Each row was made from one path, in order. Every step used is in the known rows, and no mark comes twice. Write each row's path.
In the rows, zero is written as 128.
Known rows:
kodo -> gabise: 106	126	136	168	145	129	134	139	131	127	138	146	119	121	121	116	127	121	130	173	135	124	132	130	125	128	130	107	122	125	135	115	113	132	133	117	95
soka -> fevog -> zorado: 116	164	142	105	104	139	134	114	133	116	126	148	143	102	112	133	121	87	171	138	141	125	121	122	123	134	124	149	121	127	121	130	130	84	164	146	123
pera -> motezi: 117	120	131	145	122	128	126	118	158	89	111	133	163	123	135	127	135	116	97	145	129	124	118	124	124	132	126	136	132	155	129	119	123	136	152	139	127
gabise -> fevog -> motezi -> linisos -> pubu: 113	160	96	108	140	120	63	125	129	134	107	116	170	51	117	151	127	83	124	137	133	164	140	138	114	131	160	149	157	121	93	101	171	116	112	155	157
zuke -> soka: 134	128	128	137	127	157	130	148	78	122	136	113	137	132	128	132	123	110	104	133	157	116	131	126	118	114	139	113	114	126	129	143	115	152	126	116	127
soka -> fevog -> zorado -> kodo -> gabise: 94	157	152	142	121	187	133	130	146	130	137	174	145	100	102	123	119	69	172	183	149	124	117	127	127	130	118	132	113	128	122	118	118	95	163	141	82
gafodid -> zuke: 141	119	129	129	141	135	137	109	172	123	142	133	126	120	114	163	114	144	135	128	129	126	114	137	90	123	126	127	136	137	142	134	134	117	132	118	122
zuke -> soka -> fevog -> zorado -> kodo -> gabise: 101	158	152	151	118	217	137	151	95	127	147	160	155	102	103	126	114	54	149	187	178	112	120	125	117	118	129	119	98	125	123	133	105	119	161	129	81
fevog -> zorado -> kodo -> gabise: 94	149	145	139	156	193	132	137	149	123	130	144	137	118	109	104	114	123	164	175	141	128	118	138	133	117	111	127	126	123	131	115	111	128	150	123	94
gafodid -> zuke -> linisos -> pubu: 150	149	124	120	130	149	124	98	142	103	140	150	163	94	88	174	112	133	142	116	144	155	121	137	96	112	130	113	162	152	137	114	138	103	125	144	129
zuke -> gafodid: 130	117	126	174	110	119	123	136	77	130	120	130	153	129	130	126	165	133	126	138	133	129	121	129	125	138	138	126	131	135	136	126	119	129	120	130	134
zuke -> linisos -> pubu: 137	159	124	121	119	141	117	117	98	110	126	146	165	100	102	140	126	118	134	114	143	159	137	127	135	118	130	114	153	140	122	109	132	115	122	152	135
pera -> motezi -> linisos: 100	128	120	129	124	98	88	122	155	92	111	123	177	106	123	137	136	120	94	144	122	130	110	128	121	132	127	129	134	148	108	75	161	133	155	133	125
pubu -> linisos: 127	156	130	126	130	117	131	135	122	130	128	138	132	132	139	119	119	126	153	128	124	156	115	123	108	123	136	127	139	124	137	107	135	127	115	113	121
gabise -> kodo: 127	118	130	129	116	139	114	124	148	132	114	150	115	129	125	126	87	157	125	120	136	140	156	118	118	127	160	132	144	138	134	138	128	127	126	127	119
linisos -> pubu -> sivu: 140	138	120	115	143	118	130	134	122	118	131	157	99	115	157	145	132	134	161	98	137	170	141	151	119	131	127	136	140	118	122	148	137	128	89	146	137
linisos -> pubu: 138	130	125	110	132	138	114	136	137	117	120	148	149	97	136	138	129	131	138	118	141	154	142	133	138	120	118	132	135	133	128	137	124	122	130	148	138
gabise -> fevog -> gafodid -> zuke: 128	153	108	167	134	143	127	105	170	120	132	115	123	124	110	162	104	100	171	104	136	129	126	143	66	125	148	160	170	144	131	150	137	101	95	137	125
motezi -> fevog -> gafodid -> zuke: 132	159	106	148	157	113	112	111	164	114	135	154	127	122	117	161	87	73	153	105	144	132	115	139	82	138	115	153	150	137	129	147	143	108	111	145	123
zorado -> fevog -> gafodid -> zuke: 134	160	108	161	144	169	143	112	171	123	133	145	120	113	110	167	106	139	154	95	143	125	110	127	83	135	116	167	131	144	137	140	121	93	116	135	122
gabise -> fevog -> gafodid: 116	162	108	169	124	136	119	125	126	127	118	111	124	131	123	126	119	84	164	104	135	131	140	134	104	131	150	162	162	134	117	144	132	112	92	145	132
motezi -> pera: 136	130	129	142	136	91	108	121	134	129	129	117	105	123	103	117	116	117	132	143	123	124	125	126	129	130	137	120	123	123	128	120	156	117	118	144	138
zuke -> soka -> fevog -> gabise: 105	174	131	133	97	167	120	129	83	124	129	131	138	102	119	163	139	53	105	127	173	108	126	113	103	137	142	90	95	134	130	165	115	114	132	138	94
kodo -> gabise -> fevog: 101	119	128	182	130	121	124	136	134	140	136	123	132	119	120	114	123	81	156	189	134	122	144	134	107	114	159	127	143	116	123	124	131	124	112	124	96
motezi -> gabise: 89	127	129	140	120	92	94	132	128	132	128	132	118	121	122	115	122	139	129	128	124	120	123	132	124	133	146	124	120	125	137	140	135	134	126	101	58
motezi -> gabise -> kodo: 89	116	131	139	108	99	79	128	147	136	114	155	103	121	121	113	80	169	128	121	131	131	150	121	114	130	177	127	138	133	144	150	137	132	126	100	51
kodo -> gabise -> motezi -> linisos: 86	129	129	138	128	94	89	135	131	135	121	137	152	101	105	114	117	129	102	157	122	131	125	128	97	131	156	118	168	124	115	68	147	140	175	101	88
sivu -> pubu: 122	115	125	120	121	133	131	147	155	126	140	136	147	112	120	133	137	128	128	126	133	152	135	120	140	131	130	131	125	126	146	120	133	128	127	136	142
gafodid -> zuke -> soka: 147	120	131	138	139	166	137	128	122	115	149	118	136	125	115	166	109	126	113	133	159	113	115	135	78	108	137	112	121	136	141	147	124	139	127	109	118
gabise -> motezi -> fevog -> zorado: 113	154	128	84	126	106	99	117	137	113	103	134	161	115	120	101	83	72	143	133	133	127	127	128	102	118	136	167	178	115	114	131	141	125	185	133	128
gafodid -> zuke -> soka -> fevog -> gabise -> motezi: 118	160	134	121	90	171	120	103	129	121	130	134	150	94	101	184	115	73	83	112	168	106	114	119	43	132	165	104	145	153	142	169	119	113	171	120	83

Which path is each row?
82	150	109	159	151	161	77	134	134	162	126	124	150	78	99	133	123	63	112	192	130	140	122	138	112	134	161	128	139	118	95	81	162	134	107	130	107 => zorado -> kodo -> gabise -> fevog -> motezi -> linisos
91	151	104	143	157	171	65	141	142	150	116	144	174	47	107	145	125	65	123	182	143	163	136	143	120	127	151	133	148	123	95	90	158	128	109	150	115 => zorado -> kodo -> gabise -> fevog -> motezi -> linisos -> pubu
99	157	124	123	120	153	101	110	155	128	100	137	105	119	121	137	100	151	118	109	144	137	153	116	110	136	155	103	139	141	145	155	122	120	116	131	98 => fevog -> gabise -> kodo
88	145	111	146	121	141	79	119	146	154	101	161	106	83	112	123	77	157	96	135	138	132	143	109	111	147	187	156	116	131	134	146	128	118	125	107	71 => zorado -> fevog -> motezi -> gabise -> kodo
111	146	126	111	122	190	114	124	147	134	118	105	153	123	112	116	112	85	188	146	133	129	124	139	119	101	137	165	153	120	110	139	144	117	124	141	127 => gabise -> fevog -> zorado -> kodo
118	143	127	119	125	125	136	154	148	126	141	146	152	114	132	123	130	127	152	124	127	182	122	115	120	125	138	130	136	120	153	101	140	127	114	121	137 => sivu -> pubu -> linisos
88	161	114	131	132	105	87	110	162	88	96	136	166	110	137	139	125	40	95	150	144	122	116	123	114	138	118	114	125	146	124	143	138	126	140	155	104 => pera -> motezi -> fevog -> gabise
117	172	113	99	121	117	77	121	126	132	115	169	170	35	112	172	137	72	106	129	142	161	126	123	127	161	139	137	124	133	98	95	160	93	147	165	145 => soka -> fevog -> motezi -> linisos -> pubu
135	125	133	129	117	88	98	114	137	127	114	119	117	121	101	107	106	122	106	127	117	122	127	122	104	132	161	135	167	129	129	116	152	128	156	135	131 => gabise -> motezi -> pera
86	144	121	141	128	118	76	115	144	138	104	154	96	95	113	119	81	162	86	127	133	136	147	119	112	153	190	131	135	137	145	150	128	134	122	105	71 => fevog -> motezi -> gabise -> kodo
79	110	132	158	103	100	76	118	177	97	98	157	134	117	126	113	87	157	93	139	133	126	140	117	110	133	175	134	142	160	145	141	133	139	148	108	49 => pera -> motezi -> gabise -> kodo
102	116	127	174	129	172	116	142	142	154	136	135	140	124	116	119	121	69	156	188	136	125	136	138	114	110	149	130	139	121	114	126	133	132	107	131	88 => zorado -> kodo -> gabise -> fevog
127	177	123	169	104	166	135	142	72	118	136	149	133	117	120	150	124	55	123	99	172	116	130	118	106	146	140	134	113	145	121	156	105	110	124	145	119 => zuke -> soka -> fevog -> gafodid
92	152	108	177	128	107	94	110	169	123	133	119	112	116	105	150	100	111	173	106	133	119	119	147	61	129	165	155	164	142	141	162	148	106	92	111	54 => motezi -> gabise -> fevog -> gafodid -> zuke
81	156	108	164	152	111	84	127	125	147	125	116	141	74	103	129	123	73	113	194	128	136	130	134	104	137	172	125	144	113	101	80	161	127	115	124	115 => kodo -> gabise -> fevog -> motezi -> linisos
130	150	111	154	143	104	93	107	127	140	117	97	107	91	97	121	112	70	118	164	123	127	132	130	107	140	180	143	141	118	116	129	165	114	97	156	156 => gabise -> fevog -> motezi -> pera
104	116	140	151	126	176	120	138	143	147	124	156	142	126	113	109	115	116	101	156	132	125	127	130	111	124	142	126	162	137	130	115	111	149	164	112	81 => zorado -> kodo -> gabise -> motezi
98	146	117	181	151	142	119	122	129	141	124	123	126	92	116	120	122	73	116	193	135	128	140	132	103	137	171	131	138	120	120	123	123	127	109	129	115 => kodo -> gabise -> fevog -> motezi
101	117	128	144	131	138	94	143	141	150	124	171	157	122	119	109	91	45	109	174	139	127	130	130	110	124	141	136	162	122	111	120	131	148	162	125	82 => zorado -> kodo -> gabise -> motezi -> fevog
100	162	126	109	115	139	108	105	137	127	98	116	132	116	122	129	130	127	91	98	131	122	127	124	97	137	145	115	164	141	140	144	118	132	156	119	102 => fevog -> gabise -> motezi
100	158	115	129	113	175	103	110	157	143	96	146	113	109	120	139	97	147	127	118	151	131	148	106	111	130	151	127	120	135	137	153	123	102	117	135	98 => zorado -> fevog -> gabise -> kodo
113	121	140	168	136	88	104	124	140	129	123	137	111	114	95	94	103	116	108	173	125	119	131	124	101	132	162	116	160	126	137	106	139	131	162	124	100 => kodo -> gabise -> motezi -> pera
119	154	107	165	151	112	111	99	194	74	119	157	159	117	125	160	92	60	120	122	145	128	106	136	78	143	116	157	154	165	129	138	137	114	136	155	121 => pera -> motezi -> fevog -> gafodid -> zuke
81	145	112	194	123	107	92	99	199	83	115	125	143	111	111	147	104	100	140	122	134	116	110	144	56	133	165	163	165	169	141	154	144	112	119	121	54 => pera -> motezi -> gabise -> fevog -> gafodid -> zuke
135	158	118	155	151	150	140	107	169	109	135	137	114	125	112	163	109	141	145	89	138	129	112	139	85	141	119	142	148	153	146	141	121	108	114	132	123 => fevog -> gafodid -> zuke
102	142	131	152	103	150	90	111	133	133	135	173	112	73	94	174	67	109	80	140	171	118	134	117	57	149	206	121	116	149	148	174	129	115	136	103	52 => gafodid -> zuke -> soka -> fevog -> motezi -> gabise -> kodo
89	151	134	156	139	138	126	127	141	118	125	112	137	110	112	99	109	92	191	192	137	122	137	138	106	105	151	143	149	112	125	122	129	111	136	126	102 => kodo -> gabise -> fevog -> zorado
133	152	109	175	135	173	131	126	120	115	139	101	134	127	112	165	98	82	151	109	164	116	128	141	55	112	161	146	154	142	131	165	125	125	91	128	124 => gabise -> fevog -> gafodid -> zuke -> soka
97	152	108	189	127	137	98	130	120	117	139	105	121	120	104	154	94	92	150	111	161	106	120	146	51	113	177	142	149	139	141	179	134	129	90	98	54 => motezi -> gabise -> fevog -> gafodid -> zuke -> soka
94	153	156	130	101	183	126	124	149	132	123	176	160	97	99	113	109	75	144	166	143	124	120	124	105	133	140	147	154	136	123	117	113	106	200	132	75 => soka -> fevog -> zorado -> kodo -> gabise -> motezi
103	151	127	114	138	107	103	111	163	72	102	136	182	112	131	112	100	57	137	167	140	125	115	130	124	122	115	160	137	135	115	124	141	122	171	153	129 => pera -> motezi -> fevog -> zorado
139	160	108	172	144	199	143	129	120	119	140	131	132	117	110	169	99	120	133	99	173	112	111	126	74	119	129	153	116	144	136	154	109	117	113	124	123 => zorado -> fevog -> gafodid -> zuke -> soka
136	158	107	159	154	142	116	131	115	109	141	137	137	126	117	165	82	54	130	110	173	119	119	137	73	124	128	138	134	136	128	161	127	131	108	135	123 => motezi -> fevog -> gafodid -> zuke -> soka
146	127	136	140	103	159	141	124	117	122	158	148	146	105	107	185	113	73	121	140	166	109	115	124	74	123	146	118	108	140	131	151	129	107	143	127	109 => gafodid -> zuke -> soka -> fevog
144	153	127	140	123	177	138	110	113	125	148	148	140	78	103	190	114	66	80	143	168	113	110	124	72	148	156	124	106	143	132	152	121	112	140	132	128 => gafodid -> zuke -> soka -> fevog -> motezi
108	164	101	119	142	138	92	122	123	150	115	128	146	72	108	145	127	118	96	139	128	133	111	117	125	146	137	151	109	117	98	81	157	114	130	130	146 => zorado -> fevog -> motezi -> linisos
134	167	124	157	116	142	141	101	166	117	144	168	124	106	105	182	114	89	154	94	145	126	113	128	79	154	129	148	137	156	135	144	127	76	129	147	113 => soka -> fevog -> gafodid -> zuke
117	179	111	101	129	100	93	119	112	134	127	178	119	52	132	178	138	77	126	108	139	179	126	142	110	170	145	138	127	118	91	105	173	95	105	162	147 => soka -> fevog -> motezi -> linisos -> pubu -> sivu
72	151	127	127	117	102	88	123	139	121	116	100	131	110	111	98	107	107	191	149	127	118	126	140	104	108	165	158	149	112	128	150	150	114	131	107	65 => motezi -> gabise -> fevog -> zorado
